Every row comes from one small tree of marks. Brackets hold a mark, then the marks that hang from it, in the order of their numbers. Every link used is in the known rows. Which tree was each row made from?
Known rows
(Q_877 Q_362): -0.95, 1.84, 0.35, 0.81, -1.28, -0.76, -1.01, -0.63, 0.50, -0.61, -0.11, -0.09, 0.93, 0.12, -0.55
(Q_877 (Q_362 Q_850)): -0.20, 3.66, 0.32, 1.14, -2.17, -1.83, -1.28, -1.16, 0.73, 0.05, -0.12, -0.17, -0.68, -0.11, -1.76
(Q_781 Q_5): 1.11, -0.33, -0.75, -0.99, -0.48, 0.45, 0.09, 0.24, 0.61, -0.51, -1.47, -0.57, -1.18, 0.31, -0.39
(Q_877 (Q_362 Q_781 Q_850)): 0.46, 3.73, 0.24, 0.74, -3.10, -2.57, -1.53, -1.48, 1.01, 0.06, -0.40, 0.48, -0.79, 0.22, -2.05
(Q_781 Q_5 Q_805): 2.00, -0.76, -0.89, -1.57, -1.59, 1.42, 0.95, 0.89, 1.43, -0.31, -3.77, -0.85, -2.12, 0.13, -0.50
(Q_362 (Q_354 (Q_141 Q_803)) (Q_781 Q_5 Q_805) Q_877): 1.58, 4.63, -0.94, 0.52, -2.54, -4.61, -0.34, 0.06, 3.01, 1.95, -1.41, 1.38, -0.63, 0.01, -0.75
(Q_803 Q_141): -0.86, 1.61, -0.95, 0.83, 0.23, 0.12, 0.63, 1.21, -0.42, 1.83, -0.55, 0.48, 1.34, 1.12, 0.41
(Q_141 Q_803): -1.43, 1.40, -0.10, 0.71, -0.11, -1.25, 0.74, 1.76, -0.04, 1.54, 0.48, 0.34, 0.93, 0.35, 1.12
(Q_781 Q_805): 0.83, -0.35, -0.25, -0.67, -1.17, 0.82, 0.88, 0.66, 0.74, 0.28, -2.35, -0.26, -0.89, -0.15, -0.08
(Q_362 (Q_354 Q_141 Q_509) (Q_781 Q_5 Q_805) Q_850 Q_877): 4.49, 6.54, 0.10, -0.33, -2.61, -5.48, -0.57, -1.35, 3.94, 1.75, -0.56, 1.89, -3.12, -1.51, -2.93
(Q_354 Q_509): 1.35, 1.12, 0.76, -0.92, 0.86, -0.83, 0.78, 0.54, 0.58, 0.27, 1.33, 0.77, 0.03, -0.92, 0.05
(Q_354 Q_141 Q_509): 1.49, 2.89, 0.94, -0.38, 1.29, -2.93, 1.88, 1.96, 1.20, 1.97, 2.07, 0.85, 0.88, -1.24, 0.48
(Q_362 Q_354 Q_850): 1.14, 2.96, 0.17, 0.79, -1.44, -1.56, -1.78, -1.76, 0.99, 0.42, 1.08, 0.71, -1.51, -0.45, -2.60
(Q_805 Q_781): 1.30, -1.13, 0.08, 0.62, -0.73, -0.17, -0.70, 0.06, 0.15, 0.45, -0.57, 0.47, -1.39, -0.33, 0.60
(Q_362 Q_781 Q_850): 1.44, 2.08, -0.08, -0.06, -2.01, -1.99, -0.40, -0.80, 0.59, 0.66, -0.36, 0.60, -1.99, -0.07, -1.71
(Q_362 (Q_354 Q_141 Q_509) (Q_781 Q_5) Q_850): 4.22, 5.38, 0.19, -0.84, -1.66, -4.52, -0.23, -0.04, 2.87, 1.64, 1.26, 1.53, -1.76, -1.09, -2.93

Write each row's tree
0.73, 4.55, 0.34, 1.96, -1.48, -3.47, -2.89, -3.69, 1.26, 0.31, 1.29, 1.31, -1.86, -0.62, -2.60 : (Q_362 Q_354 Q_850 Q_877)
2.83, 5.21, 0.37, -0.44, -3.06, -3.07, -2.24, -1.91, 2.46, -0.52, 0.42, 1.30, -1.39, -0.53, -3.44 : (Q_877 (Q_362 (Q_354 Q_509) (Q_781 Q_5) Q_850))
1.12, 3.71, 0.79, -0.19, -1.71, -2.45, -1.98, -1.75, 1.78, -0.68, 1.50, 1.82, 1.23, -0.54, -1.87 : (Q_877 (Q_362 (Q_354 Q_509) Q_781))
1.66, 8.34, 0.72, 1.57, -1.30, -7.76, -0.72, -0.74, 2.60, 3.18, 3.19, 2.95, -0.47, -1.16, -1.49 : (Q_362 (Q_354 (Q_141 Q_803) Q_509) Q_781 Q_850 Q_877)
2.05, 7.19, 1.09, 1.63, -0.30, -5.98, -1.08, -1.83, 2.35, 2.05, 3.22, 2.00, -1.09, -1.81, -2.15 : (Q_362 (Q_354 Q_141 Q_509) Q_850 Q_877)
1.88, 3.26, -0.19, 0.40, -3.01, -2.97, -0.64, -2.10, 1.56, 0.82, -2.19, 0.87, -3.20, -0.35, -1.69 : (Q_362 (Q_781 Q_805) Q_850 Q_877)
4.88, 3.50, -0.18, -1.99, -3.03, -1.87, -0.50, -0.83, 2.99, 0.31, -1.39, 1.33, -3.41, -0.88, -3.23 : (Q_362 (Q_354 Q_509) (Q_781 Q_5 Q_805) Q_850)
-0.10, 4.93, 0.07, 1.05, -3.03, -3.68, -0.48, 0.77, 2.33, 1.72, -0.33, 1.17, 1.65, 0.08, -0.94 : (Q_877 (Q_362 (Q_354 (Q_141 Q_803)) (Q_781 Q_805)))
3.45, 4.91, 0.13, -1.04, -3.99, -2.48, -1.40, -1.45, 3.17, -0.25, -1.38, 1.10, -2.06, -0.68, -3.52 : (Q_877 (Q_362 (Q_354 Q_509) (Q_781 Q_5 Q_805) Q_850))
0.69, 4.61, 0.25, 0.97, -3.37, -2.81, -2.87, -2.61, 1.60, -0.30, 0.57, 1.15, -0.47, -0.02, -3.31 : (Q_877 (Q_362 Q_354 Q_781 Q_850))
1.70, 4.33, -0.30, 0.18, -3.83, -2.45, -2.79, -2.45, 2.07, -0.63, -0.72, 0.57, -1.45, 0.23, -3.63 : (Q_877 (Q_362 Q_354 (Q_781 Q_5) Q_850))
3.51, 6.37, 0.31, -0.58, -3.57, -4.18, -0.51, -0.29, 3.64, 1.17, -0.81, 1.06, -1.34, -0.93, -3.18 : (Q_877 (Q_362 (Q_354 Q_141 Q_509) (Q_781 Q_5 Q_805) Q_850))
-0.22, 7.28, 0.23, 3.04, -1.13, -6.23, -1.28, -0.94, 1.78, 3.06, 2.35, 1.51, -0.31, -0.61, -1.33 : (Q_362 (Q_354 (Q_141 Q_803)) Q_850 Q_877)
3.58, 6.70, 0.72, 0.47, -2.20, -5.94, -0.56, -1.62, 3.28, 2.26, 0.78, 2.46, -1.98, -1.71, -2.55 : (Q_362 (Q_354 Q_141 Q_509) (Q_781 Q_805) Q_850 Q_877)
1.60, 6.04, 0.21, 1.95, -1.99, -6.06, -2.10, -2.67, 2.17, 1.72, 1.60, 1.92, -1.32, -0.61, -2.54 : (Q_362 (Q_354 Q_141) Q_781 Q_850 Q_877)
2.26, 2.34, -0.69, -0.50, -1.30, -2.55, -0.70, -0.01, 2.10, 0.66, 0.06, 0.85, -0.13, -0.06, -1.66 : (Q_362 (Q_354 Q_141) (Q_781 Q_5))
1.20, 5.49, 1.12, 0.76, -1.82, -2.83, -2.04, -1.92, 1.76, 0.01, 1.96, 1.19, -0.30, -1.06, -2.84 : (Q_877 (Q_362 (Q_354 Q_509) Q_850))
2.83, 7.10, 0.82, 1.09, -1.26, -6.73, -1.29, -2.12, 2.70, 1.98, 2.79, 2.63, -1.18, -1.57, -2.42 : (Q_362 (Q_354 Q_141 Q_509) Q_781 Q_850 Q_877)
0.86, 7.95, 0.99, 1.11, -2.47, -6.09, -0.75, 0.22, 2.45, 2.33, 2.63, 2.00, 0.85, -0.79, -1.90 : (Q_877 (Q_362 (Q_354 (Q_141 Q_803) Q_509) Q_781 Q_850))
1.39, 1.26, -0.74, -0.23, -1.49, -2.12, -1.18, -1.88, 1.16, -0.67, -1.38, 0.61, -1.58, 0.35, -0.64 : (Q_362 (Q_781 Q_5) Q_877)
